Every row comes from one small tree of marks. The marks that hang from a mark follow it in brackets, in alphabetical order. Every link used is in the known rows. Which tree was each row made from?
Known rows
vepo(suru): [-0.01 -1.00  1.10 -0.16 -1.32  0.73  1.30  0.85 -0.29 -0.73 -0.75 -1.81
 -1.48  0.26  0.09 -0.11  0.30  0.06  0.61 -1.06  0.31]
disur(finot(porak(suru) tobo)): [-0.89  2.09  0.36 -0.12  0.58  0.59  0.26 -0.13 -2.17  1.75  0.93  1.13
 -0.36 -1.36 -0.39 -0.50  1.86 -0.53 -4.70 -1.18 -1.56]
suru(disa(lolatup(pagu)) rorud): [-1.16 -0.92  2.12 -1.96  2.95  1.74 -1.61  0.89  2.52  0.53 -2.44  2.71
  1.92  0.74  0.56 -0.63 -2.16 -2.54 -0.06  0.86  0.86]
rebeb(rorud vepo(suru)): [ 2.28 -0.20  2.61  1.26  0.01  2.39  2.77 -1.83 -0.25 -2.03 -0.47  0.48
 -2.04 -0.04 -0.81 -1.28 -1.45 -0.04  1.81 -2.19 -0.56]
finot(disur porak tobo(rebeb(bopor rorud))): [ 1.69  2.85 -0.71  0.00  1.54  2.92  2.87  0.78 -1.70  1.06  1.04  4.23
  1.37 -2.83 -3.30 -0.54  1.35 -0.40 -2.97 -2.39 -2.61]
disa(lolatup(pagu) suru(rorud)): [-1.23  1.71  2.70 -2.79  2.16  3.05 -0.73  2.75  1.57 -2.56 -0.98  0.49
  0.24  2.05  0.84 -1.96 -0.62 -2.60  2.00 -0.92  1.93]
finot(disur porak(suru) tobo(rebeb)): [ 0.22  2.90 -0.01 -1.26  0.49  0.88 -0.76  0.26 -2.44  1.22  1.71  2.21
  1.93 -0.78 -2.11  1.09  1.53  0.80 -3.51 -2.14 -2.86]
porak(suru): [-0.07 -0.46  1.24 -1.31 -1.52 -0.56 -1.03  0.01 -0.30 -0.52  0.90  0.07
  0.06  1.29  0.50  0.68  0.68 -0.18 -1.43 -1.10  0.62]
tobo(finot(disur) rebeb(bopor rorud vepo(suru))): [ 1.42  2.28 -0.17  0.35 -0.75  7.64  4.21 -1.63 -2.05 -1.39 -0.38  4.29
 -1.71 -2.31 -3.85 -1.51 -0.48  1.10 -0.68 -3.12 -2.58]
rebeb(vepo(suru(disa(lolatup)))): [ 0.58 -0.15  3.90 -1.42 -0.26  2.79 -0.39 -1.06  0.07  0.67 -2.48 -1.56
 -0.79 -0.09  0.19 -0.86 -1.55  1.02  2.11 -1.25  0.17]
suru(disa(lolatup) rorud): [-1.55 -1.42  1.44 -1.92  1.41  1.49 -1.15  0.49  1.16  1.01 -2.92  1.10
  1.72  1.31 -0.42 -0.94 -1.79 -2.05  0.52 -0.17  1.02]
porak(suru(disa(lolatup) rorud)): [-1.48 -1.75  2.48 -3.02 -0.27  0.84 -2.07  0.41  0.82  0.37 -1.73  1.09
  1.60  2.45  0.13 -0.21 -0.91 -2.05 -0.97 -1.24  1.57]
tobo(finot rebeb(vepo)): [-0.93  2.69 -0.86  0.82  0.11  5.07 -0.33 -2.08 -2.74 -0.45 -0.77  3.03
 -0.99 -0.47 -2.35 -0.17 -1.00  2.19 -0.12 -1.12 -2.94]
porak(suru(disa(lolatup))): [-0.89 -0.57  2.53 -3.00 -0.66  0.77 -2.58  0.40  0.32  1.43 -1.06 -0.51
  1.26  1.63  0.72  0.37  0.41 -0.54 -0.92 -0.86  1.47]
rebeb(bopor): [ 0.63 -0.43  0.60 -1.09 -1.40  1.16  1.57  0.98  0.35  0.26 -0.14  0.99
 -0.39 -1.47 -0.02 -0.56  0.74 -0.32 -1.14 -0.77  0.99]
tobo(finot(disur porak) rebeb(bopor rorud vepo(suru))): [ 1.68  3.39  0.53  0.96 -0.24  7.24  4.53  0.06 -2.76 -0.06 -0.19  4.60
 -1.10 -2.50 -3.68 -2.75  0.16  0.34 -2.18 -2.79 -2.32]
disur(finot(tobo(rebeb(bopor vepo)))): [-0.50  2.15 -0.50 -0.27 -0.10  4.80  1.06 -2.47 -2.05  0.58 -0.43  2.51
 -1.59 -3.27 -2.47  0.32  0.39  1.57 -1.90 -2.25 -3.53]
finot(disur porak(suru(disa)) tobo(rebeb(bopor rorud))): [ 1.51  0.63  0.86 -1.68  0.95  2.41  1.39  0.68 -1.59  2.40  0.91  4.88
  2.81 -1.63 -2.54  0.56  1.61 -0.93 -4.96 -3.10 -1.88]
disur(finot): [-1.05  0.87 -1.12  0.58  0.22  1.89  0.56 -0.98 -0.52  0.87 -0.09  0.18
 -0.99 -1.19 -0.86 -0.73  0.59 -0.35 -1.61  0.30 -1.02]
vepo(suru(rorud)): [-0.59 -2.16  1.05 -0.15 -0.86  0.75  1.86  0.83  0.16 -1.79 -1.42 -0.22
 -1.12  1.07 -0.47 -0.70 -1.01 -1.48  0.55 -1.43  0.39]
bopor(rebeb(rorud vepo(suru(disa)))): [ 0.99 -1.99  2.25  1.03  0.92  3.08  0.90 -1.46 -0.42  0.39 -1.07  1.52
 -0.64 -0.46 -1.86 -0.38 -1.72  0.03  0.87 -2.23 -1.51]
rebeb(bopor rorud vepo(suru)): [ 2.94 -0.65  3.24  0.14 -1.44  3.55  4.38 -0.88  0.17 -1.86 -0.55  1.49
 -2.43 -1.61 -0.74 -1.86 -0.70 -0.37  0.67 -2.95  0.43]
bopor(rebeb(rorud vepo(suru(disa(lolatup))))): [ 0.31 -0.29  2.96 -0.06  0.92  4.22  0.02 -0.98 -0.30  0.39 -1.81  0.38
 -0.94 -0.20 -2.00 -1.24 -1.59  0.07  2.08 -2.34 -0.85]

Which tree is each row?
[ 2.90 -2.40  3.74 -0.32 -0.65  3.55  3.84 -0.89  0.59 -0.05 -1.54  2.09
 -1.15 -1.49 -0.52 -1.35 -1.12 -0.71 -0.05 -2.68  0.59] | rebeb(bopor rorud vepo(suru(disa)))
[-2.53  1.47  0.92 -2.27 -0.93  5.63 -0.26  2.93 -2.26  1.78 -2.12  4.50
  1.03  0.57 -2.04 -1.81  0.95 -1.65 -4.27 -2.18  0.34] | tobo(finot(porak(suru(disa(lolatup) rorud))) rebeb(bopor))
[-0.18  1.18  2.09 -2.90  2.16 -0.04 -0.76  0.38 -0.43  2.15 -0.31  2.46
  3.26 -0.27 -0.73 -0.58 -0.26 -1.47 -3.30 -1.35 -0.70] | finot(disur porak(suru(disa(lolatup) rorud)) tobo)
[ 0.34  3.25 -1.13 -0.10  1.84  1.37  0.16  0.32 -2.19  1.70  0.89  2.16
  1.90 -1.95 -2.57  0.58  0.92  0.96 -2.19 -1.11 -3.45] | finot(disur porak tobo(rebeb))
[ 2.20 -0.76  4.44 -1.36 -0.71  4.76  2.95 -0.47  0.71 -0.07 -2.33  0.99
 -1.44 -1.20 -0.57 -2.14 -1.04 -0.66  1.18 -2.77  1.22] | rebeb(bopor rorud vepo(suru(disa(lolatup))))
[ 1.07  2.36  0.90 -1.38  1.01 -1.20  0.16 -0.03 -1.39  1.35  2.07  1.58
  1.87 -1.31 -0.44  0.24  1.18  0.22 -3.74 -1.24 -1.51] | finot(disur porak(suru) tobo)
[ 0.65 -1.62  4.46 -2.51 -1.24  3.98  1.70 -0.11  0.92 -0.04 -3.23  0.88
 -0.85 -0.84 -0.25 -1.93 -2.00 -0.65  0.88 -2.33  1.21] | rebeb(bopor vepo(suru(disa(lolatup) rorud)))
[-0.65  2.85  2.82 -2.77  1.75  3.04 -1.34  2.79  1.07 -1.53 -0.27 -1.18
 -0.09  1.22  1.42 -1.36  0.63 -1.11  2.09 -0.57  1.85] | disa(lolatup(pagu) suru)
[-0.25  2.68 -3.17  1.19  1.40  5.16  1.85 -1.17 -2.01 -0.56  0.45  4.37
  0.32 -0.61 -3.99 -0.48  0.03  0.16 -1.12 -1.05 -2.91] | tobo(finot(disur) rebeb(rorud))
[-0.38  0.26  1.60 -0.87  0.83 -1.45  0.11  0.90 -1.40 -0.01  0.52  2.52
  1.02  0.58  0.03 -0.23  0.29 -1.58 -3.53 -1.94 -0.52] | finot(porak(suru(rorud)) tobo)
[ 0.67  0.22  3.61 -0.13  2.30  4.43 -0.44 -0.60  0.94 -0.06 -1.39  1.83
 -0.72 -0.71 -1.07 -0.89 -1.90 -0.35  1.58 -1.40 -1.09] | bopor(rebeb(rorud vepo(suru(disa(lolatup(pagu))))))
[-0.62  2.31 -0.36  0.48  1.29  1.12 -0.36  1.16 -2.63  1.29 -0.02  1.70
  0.75 -0.75 -1.64  0.52  1.13  0.53 -1.97 -1.50 -2.53] | finot(porak tobo(rebeb))
[-0.73 -0.57  3.61 -1.18  1.76  3.74 -1.54 -0.27  1.11  0.00 -2.23  1.72
 -0.26 -0.36 -0.76 -0.70 -2.81 -0.32  1.31 -1.04 -1.00] | bopor(rebeb(vepo(suru(disa(lolatup(pagu)) rorud))))
[-0.42 -2.76  2.23 -0.07  0.39  2.37 -0.20 -1.14 -0.23  0.44 -1.85  1.42
 -0.15 -0.16 -1.56 -0.18 -2.64  0.03  0.63 -1.81 -1.52] | bopor(rebeb(vepo(suru(disa rorud))))
[-1.59  1.03 -1.05 -0.76  0.87  3.68 -0.26  0.67 -2.33  1.98 -0.42  5.12
  2.73  0.60 -2.82 -0.53 -0.03 -1.00 -4.71 -1.05 -1.99] | tobo(finot(disur porak(suru(disa rorud))) rebeb)
[ 1.26  2.20  1.83 -1.94 -0.10  2.55  0.94 -0.75 -1.81  0.07  0.89  4.93
  1.56 -1.76 -2.65 -0.24 -0.27  0.23 -3.54 -3.43 -2.76] | finot(disur porak(suru(rorud)) tobo(rebeb(bopor vepo)))
[ 2.69  3.11  1.87 -0.99  0.29  3.19  1.84 -1.00 -2.10  0.25  1.73  4.73
  1.02 -2.21 -2.85 -0.27  0.71  0.45 -3.38 -3.74 -2.78] | finot(disur porak(suru) tobo(rebeb(bopor rorud vepo)))
[ 1.14  1.84  1.11 -1.04 -0.17 -0.73 -0.06  0.89 -0.56  1.35  1.87  0.89
  1.95 -0.27 -0.27 -0.86  1.09 -0.55 -3.20 -0.35 -0.01] | finot(disur porak(suru))
